In the rows, 128 means zero.
Known rows, with every step that occurs:
P, H: [162 130 122 142 123 115 104 108 154 128 108 103 122 118 135 143 108 160
 142 122 109 147 123 130 113 117 149 129 115 158 122 114 131 111 117]
V, P, H: [160 151 112 142 134 135  70  94 149 159 106 144  82  96 134 122 132 153
 118 119 135 171 117 120 105 124 146 143 114 153 124  97 139  85  91]
Z, B, P, V: [142 138 137 107 134 111 105 162 116 159 152 148 113 118 110  99 132 123
 142 140 141 136 104 107 145  60 109 120 111 157  76 106 145 152 143]
J, X: [108 121 130 158 114 133 115 111 144 121 126 131 135 132 117 148 121 172
 110 133 102 117 130 112 105 117 125 102 132 146  88 102 121 128 120]
Q, B: [132 181  96 157 126 112 124 119 150 118 157 136 134 130 102 139 113 134
 135  74 110 124 123 152 114 114 157  98 146 115  93  92 156 134 156]
B, J: [115 123  98 183 133 145 129 142 160  92 142 106 124 110 148 152  99 143
 128 140 122 104 135 131 147 170 139 106 116 160  99 127 149 150 121]
H, R, S: [109 148  81 147 157 144 137 139 103 115 169 142 131 155 186 101 140 151
 124 125  83 111 115 129 126 126 101 111 142 120 129 147  84 138 159]
S, K, B, R: [124 145 165  57  86 126 168 121 133 119 110 119 150 145 114 160 109 101
 111 116 120 108 163 138 125 164 117  93 165 107 168 132 157 127 128]
V, P, H, R: [136 158 105 138 135 147  74 116 129 149 117 146  76 109 186 104 143 135
 102 138 132 181 105 137 113 115 162 149 114 154 135  99 117  61 127]
P, H, R, B, J: [125  93 129 177 125 143 120 113 123 106 127  81  52 148 197 102 142 160
 124 175 116 155 128 137  98 133 185 131  85 172 117 129 126 124 157]
F, B, P: [133 149 110 151 161 113 156 135 134 137 137 167 176 129 122 135 110  99
 107  98 127 128 126 149  91 132 113  88 140 125 129  98 155 117 122]
P, V, K: [146 140 121 163 106 133  97 166 147 132 152  97 154 104 117 145 114 135
 155  96 141 131  94 114 190  88 157 181 138 127 100 149 114 122 129]
F, B, M: [105 125 114 149 131 149 134 142 145 106 123 131 150 119 151 151 105 143
 129 119 114  92 149 132 120 126 112  80 136 143  98 133 151 144 144]
E, B, Z: [ 89  77 149 164 126 150 123 133 170  90 100 124 113 100 100 120 134 166
 156 170 109  92 160  95 155 133  82 120 125 143  88 152 121 151 126]
S, K: [152 130 144 124 108 119 112 161 143 126 149  93 149 126 151 146 110 150
 122 114  97  97 129 137 111 140 103  86 132 150 122 101 139 129 144]
Q, B, Z: [117 148 105 188 137 124 123 119 157  94 129 128 121 118  96 127 101 129
 151 113 118 112 156 135 127 119 139 111 131 119 107 121 143 143 126]
P, V, K, B: [128 143 101 123 101 118 119 161 149 124 130 110 162 122  93 163 119  95
 138  88 164 135 109 155 187 116 169 184 137 111 133 144 124 114 118]
P, H, R, B, W: [158 127 159 133 136 115 114 117 155 122 108 113  58 136 181  90 172 171
 116 185 112 148 107 143 111  80 167 141 104 133 129 109 107 132 164]
V, P: [128 172  95 154 138 142  89 123 155 146 134 169 107  98 125 127 128 151
 101 111 128 132 113 122 118 126 122 112 143 128 105  97 142 111 110]
Z, B: [120 159 116 144 105  99 113 123 144 117 155 126 106 148 116 137 126 179
 122 141 109 109 106 116 121 105 134  87 130 135  73  97 139 179 142]
Z, B, J: [106 127 110 173 109 122 120 130 145  91 157 100  86 135 137 138 117 170
 126 169 124 105 118 121 142 151 149  96 101 162  71 111 155 192 124]
W, B, P: [134 150 115 161 150  94 122 135 106 157 153 163 146 131 116 128 115 147
 115 110 126 128 104 114  77 105 110  87 130 135  88  79 134 132 139]
Q, B, P: [141 161 111 134 163 110 129 126 115 135 159 173 149 109 111 123 119  94
 127  82 134 137 105 133 118 111 141  90 146 110  88  72 168 126 143]
W, B: [123 169  99 180 111  98 116 128 145 138 146 124 134 153 105 141 107 188
 122 101 104 112 119 130  72 107 128  95 135 139  91 100 121 142 151]
P, H, K: [169 126 173 161 127 138 101 119 154 149 114 103 128 109 124 132  96 168
 150 139 127 154 118 123 104 120 148 154  88 154 151 138 126 107 124]
P, V, K, B, R, X: [ 99 141 144  90  73 129 140 109 123 135 113 124 154 129  61 140 147  84
 145 122 148 138 130  75 189 111 159 206 190  73 128 184 108 131 142]
S, K, B, P, H, R, X: [126  90 153  43 127 106 120 146  68 147 113 127 141 136 173  93 172  59
  95 167 135 156 127 134  90 150 120 131 118 140 169  73 115  72 160]
K, B, M: [ 92 114 107  92 127 139 127 146 137  98 102 146 143 105 139 160 114 120
 123 129 132  89 141 132 154 137 117  85 137 134  99 124 151 142 136]
E, B, P, H, R: [120  73 164 100 150 143 115 133 101 136 113 147 109 103 177  95 167 120
 136 164 130 165  99 113 137 114 121 136 110 160 102 103 121  88 154]
H, R, B: [106 147 119 166 127 120 130 138 126 115 150 130  98 160 168 109 146 171
 104 140  89 122 109 131  92  84 147  93 145 121 101 121 109 132 195]
D, R, S, K, B, Z: [118 110 140  77 134 143 181 100 110 123 111 110 138 151 121 141 124 112
 128 134  93  89 212 108 158 177  65  97 135 126 176 165 124 189  95]
V, P, H, R, B, J, X: [103  83 142 183 122 176  82  71 104 142 114 123   4 130 181  83 180 167
  86 196 143 183 134 115  72 133 184 140  76 173 109 104 127  88 112]
P, H, K, B: [151 130 150 123 121 125 123 113 157 141  90 118 135 126  97 148 103 126
 132 130 154 158 134 164 101 149 159 157  90 138 185 136 137  98 114]

Rows:
[143 146 162 122 104 126 157  93  77 154 166 112 123 181 123 114 127 183
 140 108  87 101 155  87  68 138  72  88 155 110 141 155 114 167 138]
W, B, R, S, K
[134 134 107  79 147 121 137 171 130 152 112 164 156 108  98 127 116  54
 126 103 160 139 134 159 146 103 114 133 128 139 136 115 148 101 130]
K, B, P, V
[156 120 125 120 136 129 129 143 105 131 172 100 141 143 156 117 129 160
 133 110  85  88 138 123 103 155  65  88 130 133 138 131 115 154 132]
R, S, K
[140 128 158  97 151 147 133 179 131 170 118 164 163  98  85 119 103  65
 133 121 177 146 131 150 137 104 116 157  98 136 166 141 143  98 133]
H, K, B, P, V
[107 154 108  88 131 135 190  73 112 118 120 161 139 158  97 139 127 112
 130 109 110 110 155 118 131 162 101 113 180  75 160 178 127 159 114]
K, B, R, S
[ 90  82 117 151  87 157 124 138 133 105 122  87 129 122 103 164 129  98
 125 137 181 139 142 148 187 162 182 190  97 144 116 144 131 120  82]
P, V, K, B, J, X
[137 125 103  80 128 117 155 138 105 124 150 113 149 161 129 134 136 120
 116 101 111  87 151 166 101 183  74  90 130 114 172 126 124 146 122]
R, S, K, B
[109 138 112 212 125 110 117 127 150 116 119 119 119 138  99 126  96 184
 140 140 111 103 158 115  87 114 106 105 119 142 107 127 109 149 122]
W, B, Z
[120 124 111 117 150  93 140 132 107 122 134 163 188 105 115 167 124  75
 105 100 174 134  75 133 168 153 154 137 146  85 125  98 139 121  94]
V, K, B, P
[147  37 183  63 159 153 125 139  50 151 147 118 106 127 207  62 192 123
 144 166 113 143 118 111 115 146  59 124  97 158 140 124 109 105 147]
E, B, P, H, R, S, K
[123  91 116 111 144 131 149 137 113 103 120 105 133 149 122 117 123 113
 134 142 116  81 189 151 114 189  52 102 113 120 184 153 115 154  92]
R, S, K, B, Z
[155 118 138 143 146 129 103 169 112 152 154 133 168  87 126 132 121  97
 148  99 161 144  79  94 190  85 139 174 132 125  98 129 125 112 117]
B, P, V, K
[152 109 157 154 142 115 106 149  99 162 156 133 126 108 112 107 145 131
 140 111 150 145  77  84 145  58 146 160 136 111  84 134 125 133 142]
R, B, P, V, K
[112 128  99  79 132 130 154 159  90 113 162 120 143 172 183 114 150 104
 102 120 108  99 143 179 111 173  87  98 129 117 182 127 101 121 153]
H, R, S, K, B
[107 100 124  99 104 152 106 173 125 114 118 112 150  91 128 159 121  98
 151 112 171 111 117 121 215 106 149 165 128 127  97 159 134 132 126]
P, V, K, B, M
[122 139 122  92 113 147 167 103  99 133 134 129 148 143  83 137 135  94
 163  89 150 132 131 105 195 129 136 196 171  70 159 215 107 144 106]
P, V, K, B, R, S
[110 111 112 151 112 131 119 160 155 104 101 103 147 111  85 149 107  90
 155 125 172 124 146 139 200 121 146 196 124 116 148 173 112 122  88]
P, V, K, B, Z
[124 166 114 143 133 142 194  71 120 127 141 148 144 174 107 127 116 138
 140  99  90 114 166 115  98 149  98 108 177  87 163 190 128 159 119]
F, B, R, S
[130 109 122 104 148 102 125 127  82 123 117 144 158 119 175 140 145  61
 107 127 179 180  69 148 161 141 189 171 121 109 158 101 115  72 103]
V, K, B, P, H, R
[124 129 196  90  95 135 144  63 129 150  74 134 132 133  68 124 129 118
 140 166 140 162 153  82 102 141 152 181 141 101 183 171 124 115 137]
P, H, K, B, R, X
[122 113 163 114 125 136 127 144 196 107 114 139 108  96 115 126 169 167
 135 168 116  93 117 128 174 124 100 124 131 122  81 114 136 168 144]
E, B, W
[152 116 116  85 155  98 135 110 120 137  88 152 144 114 119 138 121  75
 116 119 154 164 121 152 113 143 140 125 113 136 152  90 150  92  96]
K, B, P, H
[145 129 174  92 135 152 169  54 107 152  96 138 123 148  92 123 116 125
 155 136 139 155 158 115 108 160 128 168 124  97 211 205 121 128 100]
P, H, K, B, R, S
[169 127 125 140 159 107 137 107 127 149 108 141 149 125 130 130 109 103
 125 107 136 165 132 151  78 130 138 115 112 148 150  98 152  93 104]
F, B, P, H
[145 145 125 103 115 116 123 169 181 117 114 117 146 102  99 153 140  93
 132 122 176 124 103 168 218 118 164 202 128  96 146 135 125 137 106]
P, V, K, B, W
[164 111 138  43 143 121 142 139 114 120 116 102 104 154 200  97 173 105
 111 167 128 129 139 194 128 171 108 148  94 125 212 116 102 121 123]
P, H, R, S, K, B, W
[ 90 112 130 194 139 134 126 139 136  92 123 124  86 146 156  90 134 167
 120 179  93 111 145 113 104  90 127 104 126 128 113 147  95 140 166]
H, R, B, Z
[117 178 143 154  95 114 148  88 131 139 132 139 128 156  93 144 105 178
 132 111 105 124 137  92  89 104 133 101 169 115 105 138 131 150 148]
W, B, R
